Every row comes from one small tree of marks. The marks that hang from a mark follow it in brackets, in alphabetical order. Every link used is in the known rows. Which tree was each row made from?
Known rows
siki{lidad teti{bazed} zavaf}: [-16 -21   5 -10  -7  20   9 -14   2  22 -23  -2  55  20  -9 -11  55  -2
  41   5 -10  48  10 -35  37  -5  36  26  11   8   7 -11  -8  15  16   0
  -3   6  10]
lidad{teti{bazed{zavaf zave} siki}}: [ -5 -20 -18   0  14   5 -45  -3 -74  51  10 -48 -41   9 -20 -13  54  17
  25 -58  86  21  25 -25   9  -4  16  43  -1  12   1 -19   9   3  23  22
 -28   9  24]
siki{lidad teti{zavaf{bazed{zave}}}}: [ 19 -16 -20 -29  -3  18 -20  17  18   1 -24  -3  40  24 -33  -4  59  31
  65  -7  37  24  -3 -53   0 -32  18   8 -15  39  22 -15  12  43  19  12
  14 -11 -31]
zave{lidad}: [  5   7   2 -11  -2  23  12   7 -26  29  11  30  12   6 -32  -3   8  16
   2 -12  31 -22  -2   0   7 -10   4   7  17   7   4 -16 -11  -2  24  -6
  -8   7 -10]
zave{teti{bazed} zavaf}: [-12 -21  25 -12  27   9   8  -9 -32  25  43   2  -8  17 -17 -33  15   2
   0  -1  33   2  44 -16  10   5  29  22  -2   4  51   1 -26 -23  25  -3
   8  10   4]
lidad{bazed{zave}}: [ 12  -9 -16  -6   2   0 -20  -5 -47  36  -1   6 -20  25 -16 -26  53  21
  12 -26  60 -14   3 -38  23 -15   9  31   4   8   0  -9  21  -4  22  26
  -5  12  -8]
zavaf{bazed lidad{teti{siki}}}: [  2 -20 -24   3 -12   8 -26  23 -11  48  22 -15 -22  -3 -51  21  25  14
 -16 -20  74 -22  -2  -1 -31 -16   8  14   2  33  46   3  12  34  -8   9
  26 -10 -26]
lidad{bazed{zavaf zave} teti{siki}}: [ 18 -11 -26  -1   5 -13 -43  -2 -66  65   6 -17 -57  21 -23 -16  59  17
   2 -66  98 -15  14 -17  12 -18  -4  49  13  15  -9 -22  21   9  20  29
 -29  10   9]
lize{siki{teti{bazed zavaf}}}: [ -7 -44  -4   0  -8   8 -19 -24   9   2  35 -33  15 -22 -16 -14  44  27
  40   7  47  34  16 -39  31  -6  28  18 -10  -4  20  -3  -7   9  14  12
 -36 -12   7]
bazed{zave{teti}}: [ 32  -3 -14 -21  21   6  -5  15 -50  31  19   4 -20  19 -27 -29  20  18
  23 -17  34  -4  10  -7   0  -4  -5  17  -3   2  11 -15   5   0  30  15
   1  22   3]
siki{lidad{bazed{zave}} teti zavaf}: [ 27 -13 -14 -14  -4   3  -4 -11 -10  41 -32  14  38  40 -10 -21  75   8
  40 -13  19  21  -7 -47  35 -25   5  35   9  18 -14 -20  16  23  26  19
  -1  12  -3]
lize{siki{lidad teti}}: [ 12 -28 -20 -11 -17  24  14  -3  22  23  -6  10  19  -7 -13 -23  35  30
  17  -4  -5  16 -16 -16  16 -24  15  -1  12  27  -9   7  24  45  16  10
  -8  14  -4]
zave{teti{siki} zavaf{lidad}}: [ 42 -26   3 -22  14  14  16   2  -5  58  42 -14 -19   2 -30 -30  -4   9
  -9   1  51 -21  16  34 -31   1  -3  13   8  25  46  -7 -18  20  14  -3
  34   0 -17]
lidad{teti}: [-13  -8 -10  -3  -3   4  -4   6 -37  25  21  14 -31   5 -33  -1  29   7
 -12 -21  43 -23  -9  -7  17  -3  11  30   5  -6   2  -2  11  -2   7   4
 -15  15  -9]
zave{lidad siki{teti{bazed}} zavaf}: [-40 -18  30  -9   2  19  26 -32  -5  27  38   6  45   7 -10 -35  30  11
   5   1  65  -4  27 -27   7   7  47  10  11  30  51  -9  -7  -6  33  -1
  -6   9  -5]
teti{bazed{zave} siki{lidad} zavaf}: [ 10 -28 -34 -29   0  22 -33  -2 -14  39 -13 -42  18  12 -17 -29  60  31
  68 -25  65  19  12 -59  19 -10  30  29  -9   3  11 -23 -37  27  28  25
   7 -19  -4]
lize{siki{lidad zavaf{bazed}}}: [ 21 -25 -32   5 -12   8   6  33  24  46   9  23  16  16 -32  12  17  11
  17   3  -6  14   4 -40   9 -23  -4  16  -3   8  51   2  -4  33  25  -2
  -2  -8  -2]
zavaf{bazed lidad}: [  1 -19  -4   4 -10  13  -1  22 -18  22   8  -2  -6   8 -42  19   9  17
   1   0  35   2   5   1 -25  -5  12   9   2  31  49   5  23  17   3   1
  34  -7 -27]
teti{bazed}: [-33 -19   7   2   0  14  -9 -10 -35  15   8 -12  -1   4 -15 -13  33   9
   9  -9  30  14  20 -24  25   7  40  25  10  -1  19   0  -8 -11  10   7
  -8   5   6]
zave{lidad teti}: [ 14  15   2 -19   9  13  20  13 -35  35  32  38   8  12 -42 -15  -7  14
  -1 -14  19 -27  19  15  -1  -8  -2   3  13   0  15 -17 -23  -6  33  -6
   0  14  -1]
zavaf{lidad{bazed{zave}}}: [ 28 -22 -16  -3  -1  -1 -12 -10 -57  44  -1  -8 -26  17 -27 -16  37  28
  16 -19  67  -7  -7 -18  -9  -1   6  31   0  20   3  -7  36  -2  15  25
  27   9 -21]
siki{lidad teti}: [ -1 -13   0 -22 -13  28  17   1  10  13 -29  14  32  10 -15 -18  42  19
  20  -6  -8  15 -13  -6  21 -18  28   7  23  30 -14  -4  18  33  11   4
   5  15 -12]
siki{lidad{teti} zavaf{bazed{zave}}}: [ 12  -4 -35  -9   4  -1 -18  34 -21  44  -3  20   5  43 -46  12  51   5
  33 -22  36   1 -10 -57   4 -23  -6  35 -21   9  27 -11  11  19  27   8
  12   5 -13]
zave{lidad{teti} siki zavaf}: [-22  -6   1  -8   3   2  28  -5 -27  52  60  33 -11  15 -31 -17   9   8
 -25 -21  85 -60   1 -12  -3  12  12  22   2   3  45 -15  -9 -12  39  -1
 -10  15 -17]
lize{lidad{bazed{zave}}}: [-10 -11   0 -13  -7   2 -26   5 -34  32  -9   6   3  28 -11 -11  64  30
  23 -30  30   1  -2 -58  26 -21  17  30  -9  15   5 -10  12  -3  27  22
  -4  28  -7]
siki{teti zavaf{lidad{bazed{zave}}}}: [ 41 -23  -2  -1  -2  -2  -9 -21 -24  44  -2  -9  12  23 -22 -10  53  10
  36   0  46  22 -11 -16   3  -7 -10  38  -3  21  -1 -20  37   9  14  16
   4   9  -8]
teti{zavaf{lidad}}: [ 22 -28  -8 -12  -7   6   2  -3 -16  20  15 -15 -17  -3 -36   9   7  22
  33   4  52  -3 -11   9 -11  14   6  27  -6  -7  22 -18  -4   4  10   0
   6 -17 -24]
zavaf{bazed lidad{teti}}: [ -9 -17 -11   5  -6   1 -11  22 -31  26  25   4 -25   8 -57  25  17  13
 -12 -13  56 -16  -5  -5 -29  -9  10  20 -10  24  44   9  31  10  -3   3
  30  -1 -30]
siki{zavaf{lidad{bazed}}}: [ 25 -20  -1   9 -12 -10   8 -10 -30  53  10   6 -10  19 -25   7  24  -2
   3   0  37  -1   2   2   9   8  -3  45   9  -9  24 -17   4  -4  10   3
  10  -5  -8]

Write each row's tree
[ 36 -23 -20 -14  -4   0 -17  25   5  40  36 -23  -5  -1 -52   8   3  19
  19  -1  65 -10  31  11 -34  -9   1  10  -6  15  69 -15 -30  35   9   2
  29 -32 -22]	zave{teti{siki zavaf{bazed lidad}}}
[  9 -30  12  -3   8  16   9  14  -3  24  24   4  -6  16 -39   6   5  12
  -8  11  43  -9   7  -3 -32  -8  11  10  -4  43  72   7  15  10   7 -10
  45  -9 -40]	zave{zavaf{bazed lidad}}
[-48 -29 -10   1 -11 -10  10  -3 -64  47   3  -6 -31  25 -14  -8  30  11
   8 -53  51  13  25 -21  13  23  57  46  15  -3  24 -12  11  -4  35  15
 -13  13  25]	zave{siki{lidad{teti{bazed{zavaf}}}}}
[-24 -14   0   1 -19 -12 -32   5 -31  59   2  -5 -30  16 -16   9  54  17
 -15 -63  50  -6  14 -18  26 -26  16  44  13  14   7 -20  -6  13  15  13
 -31  17  12]	lize{lidad{bazed{zavaf} teti{siki}}}
[ 19   8  -7 -19   3   1  -4  31 -10  18  41  33  17  19 -60   7   0  16
  19  -4  48 -23  35  -9 -13 -21   1   4  -7  -1  60 -22 -45   1  29 -10
   6 -22 -19]	zave{lidad teti{zavaf{bazed}}}
[  3  -9 -22 -13   9  -9  -6  29 -36  40  37   4 -17  29 -30 -22  17  17
  14 -20  64 -12  30 -22 -20   4  17  15  -3  15  66 -12  17  12  38  22
  10  15   0]	zavaf{bazed{zave{siki teti}}}
[  9 -41  20 -14  23  26  -9 -34 -29  16  13 -35  15   8 -16 -32  51  20
  42   6  60  32   5 -32 -17  -1  26  17 -18  47  20  -1  34  -2  14   9
  30  12 -22]	siki{teti{bazed{zave{zavaf{lidad}}}}}
[ 12 -18  -9  -9  -1   4   6  -7  -8  39  14 -13  17  17  -4 -18  45   4
  38  -1  50  16  -5 -20  16  14   6  34   3   6  17 -30  27  19  32  16
 -33  20  13]	bazed{zave{siki{teti zavaf}}}
[-31 -25  -7  -2   0  -8 -28 -11 -43  11  34 -18 -19   1 -33   3  44  12
  23 -19  75  -5  11 -40  29  10  35  46 -18 -29  25 -10 -24 -21  13  10
 -22 -12  -2]	lidad{teti{bazed zavaf}}
[ -9 -20  -7  -4 -26  -9  28 -15  11  52 -12  20  37  35   1 -21  52   0
   7 -10  25   4   3 -21  39   4  31  35  31   7  22 -21   8  30  27  15
 -12   9   4]	zave{siki{lidad{bazed} teti zavaf}}
[-12 -19  -4   1  19  -3 -33  -4 -94  31   9 -27 -44  21 -25  -6  45  14
  30 -52  68  25  22 -34  11   3  20  48 -12   2   0 -13  27 -25  26  18
 -24  17  20]	lidad{teti{bazed{zavaf zave}}}
[  0 -26   7 -13   8  -5   2 -30 -13  37  23  -2   3  27   3 -51  61  16
   3 -13  90 -16   7 -38  13  -5  25  30  10  34  30 -12  35  10  32  29
  -8  21 -16]	lidad{bazed{zave{siki{teti} zavaf}}}
[ -9 -40  18  -3 -12  -5  28 -35  -3  41  29  -1   2  13  -7 -32  34  13
 -17   1  76 -18   5   1  -9  12  30  25  20  40  49  -4  32  12  15  13
  21   8 -25]	zave{siki{teti} zavaf{lidad{bazed}}}
[  0  -8 -22  -1 -14 -16   2   3 -26  56  -2  33  -6  40 -28   0  52  -5
  -8 -26  26 -18  -6 -33  42 -10   4  51   8 -18   5 -12 -10   2  20   8
  -1   7  -3]	siki{lidad{bazed teti} zavaf}
[-43 -11   3   9  -7  -9   4 -11 -78  50  35   2 -25  16 -28  -2  15  10
  -1 -51  77  -8  33  -7   5  21  38  37  11  -7  30 -23  -1 -24  41   6
 -31  10  26]	zave{lidad{teti{bazed{zavaf}}} siki}
[ 30 -28 -20  -7 -15  16  17   0  33  39   0  13  31   1 -13  -8  31  12
  28   7 -17  30 -17 -19  28 -17  -3  16   8  10   2  -6   8  40  22   2
 -22  10   8]	lize{siki{lidad teti zavaf}}
[ 16 -24 -11   0  -8   4  -8   5 -46  61  14 -28 -54  -5 -36  11  12  12
  -5 -43  64  -4   0  41 -21   6   0  35  16  18   4 -19  17  22   5   4
  -7   3   2]	bazed{zavaf{lidad{teti{siki}}}}
[  3  -5 -22   5  -6  -2 -28  27   4  53  26  -1  -5  14 -41  21  39 -11
 -11 -16  58 -18  10 -20  10 -20  -8  33   5   5  50 -13 -15  26   4  -2
 -20 -12   0]	lidad{teti{siki{zavaf{bazed}}}}
[  9 -10 -29  -9  10  -7 -43  26 -31   9  28  -6 -23  19 -52  14  50  20
  36 -22  89 -17  -4 -54  -1 -20   0  34 -33   2  39 -12   4   7  17  14
  -6 -10 -25]	lidad{teti{zavaf{bazed{zave}}}}
[ 10 -11 -12  -4 -15  -3  13   0  -9  52 -19  29  14  39 -15  -8  42  -2
   9 -12   7  -3   3 -28  41 -11  11  42  18 -10  12 -18 -15  10  23   5
  -2  -1  -2]	siki{lidad{bazed} zavaf}
[  0 -16 -26 -21  -9   2  -2  11 -13  24   5  12 -11  14 -37   1  34  18
  26 -20  45 -20 -16 -28  21  -5  15  35  -8 -20   2 -14 -18   9  16   5
  -3  -6 -20]	siki{lidad{teti{zavaf}}}
[ -6 -39  14  -8 -10  12 -12 -29 -13   0  10 -39  22 -12 -26  -2  37  23
  50   8  51  38   9  -9   0   8  39  23 -10   9  22 -12   4   3   2   5
   8 -16 -15]	siki{teti{bazed zavaf{lidad}}}
[ 38 -31 -28 -22   3 -15   8   4 -45  42  47 -26 -31  11 -33 -19   0  31
  53 -10  83  -9   7   2 -30  35   7  31 -20 -13  43 -30   2   3  40  21
  17  -2  -8]	bazed{zave{siki teti{zavaf{lidad}}}}
[ 15 -31   4  -8 -19  -5  -7 -26   0  15   7 -11   7   1 -28  -6  42  23
  23   2  64   3  -7  -1   6  -6  16  25   5  13  11 -16  13  11  -1  12
   8 -16 -31]	siki{teti{zavaf{lidad{bazed}}}}
[  9 -22  -1   3  -4  -6   2   4 -65  40  15  -8 -56   7 -40  18   3  12
   0 -35  46   2  -3  34 -22  13   3  41   2   7   4 -13  37  -5  10  -1
   0  12  -3]	bazed{zavaf{lidad{teti}}}
[  8 -31 -11  -1 -14  -7   0 -25 -34  45   8 -20  -1  13 -13 -28  47  29
  17 -18  83  -2  -4 -14 -11   8  26  27   9  32  14 -12  57  20  20  36
  16  18 -15]	zavaf{lidad{bazed{zave{siki{teti}}}}}
[  5   0 -18  -5   5  -7   3   7 -81  58  29  10 -38  24 -34  -5  15  23
  14 -59  90 -24   4  -8 -11  13   2  35   0   5   8 -33  25 -10  52  13
 -31  22  12]	bazed{zavaf zave{lidad{teti} siki}}
[  3 -25 -15 -11 -10 -16 -13 -25 -16  24  17 -17   5  18  -7 -29  65  25
  38 -18  99  -5   8 -41  23   3  24  36   1   6  20 -28  18  12  30  33
 -27  -1  -9]	lidad{bazed{zave{siki{teti{zavaf}}}}}
[-29  -5   0  -1   2   0  14  13 -16  42  61  40  -2  25 -45   0  14   6
 -30 -15  87 -57  16 -27 -16  -5  16  14  -3  24  81  -5  -6  -3  35  -5
   5   1 -27]	zave{lidad{teti} siki zavaf{bazed}}
[ 20   6   4 -19  16  23   5  25  10  50  47  28  19  18 -45 -18   3   5
 -19  -8  54 -39  43  -2 -25 -34  -6  -8  10  38  75 -11 -45  22  27 -13
  20 -10 -19]	zave{lidad teti{siki} zavaf{bazed}}
[  7 -17 -16 -17   0  11   4   7 -10  64   6 -11  22  20 -18 -24  29  -5
  26  -9   4  19  38 -18  24  -3  19  29  14 -10  30 -19 -56  20  28   3
   6  -3  24]	zave{teti{bazed siki{lidad zavaf}}}
[-28 -43  21   7 -14   3  15 -27 -44  31   6 -42  -6   0  -5  -7  16  18
  23 -21  51  52  28  23 -15  34  53  29  20  27  30 -16  42   4  19  12
  -4   9  18]	zave{siki{teti{bazed{zavaf{lidad}}}}}
[-11 -39   3  -2   7  14 -15 -18 -28  53  43 -36 -23  -4 -32 -15  34   9
  -8 -13  84 -11   9 -12 -16   5  23  30  -7  22  40   2 -12   4   5   5
  27  -3 -17]	zave{zavaf{lidad{teti{bazed siki}}}}
[-12 -29   4  -9 -19  21  -6   3  30  14  12  -1  29 -18  -8  -4  39  34
  15  -5 -12  28 -16 -27  19 -27  13   3  -7  25   6   6  19  26  16   4
 -30  29   4]	lize{lidad siki{teti}}
[ 35 -23 -12  -3  -9  17   4   1   0  63   9 -21  -3  -3 -25   5  12  -1
  13   4  39   2  -5  24  -8   8 -13  32  12   3  25 -24 -14  29   6  -3
   3  -8  -3]	teti{siki{zavaf{lidad}}}
[ 21 -19  -8   4  -5  -2   6   4 -36  46  30   1 -25   8 -44  23  13  -6
   5  -5  40 -10 -20  13  -4  14 -12  43 -11 -14  17 -13  10  -6   8  -5
  -1   4  -7]	siki{zavaf{lidad{teti}}}
[ 31 -11 -26 -12  -2  -3  -6   5 -30  56 -23  18   8  48 -16 -17  56   7
  33 -19  29   4  -1 -48  34 -14   0  44   4  -2  -3 -23   1   9  35  16
   5   8  -2]	siki{lidad{bazed{zave}} zavaf}
[-23 -25 -35 -10 -26 -31   2  -5 -23  47  18  16 -19  29 -25 -11  46  18
   3 -38  83 -42  -3 -40  29   9  35  46   6 -23  28 -19 -14   7  30  26
  -4  -8 -14]	zave{siki{lidad{bazed teti{zavaf}}}}
[-14  -8   8  -4  -5  -5  26 -20 -22  56  43  38   1  28 -16 -30  19   9
 -28 -14  82 -57  17 -17  12   3  19  21  22  12  52 -16 -13 -10  43   6
  -1   6 -18]	zave{lidad{bazed} siki zavaf}
[-14 -29  -9   6 -24  -2 -13   4  -2  41  19  13  -4   1 -10  -7  39  33
  -6 -21  13  -2  -1 -46  29 -22  13  20  -3   4  22   4   2   7  24  16
 -20  19   2]	lize{lidad{bazed} siki}
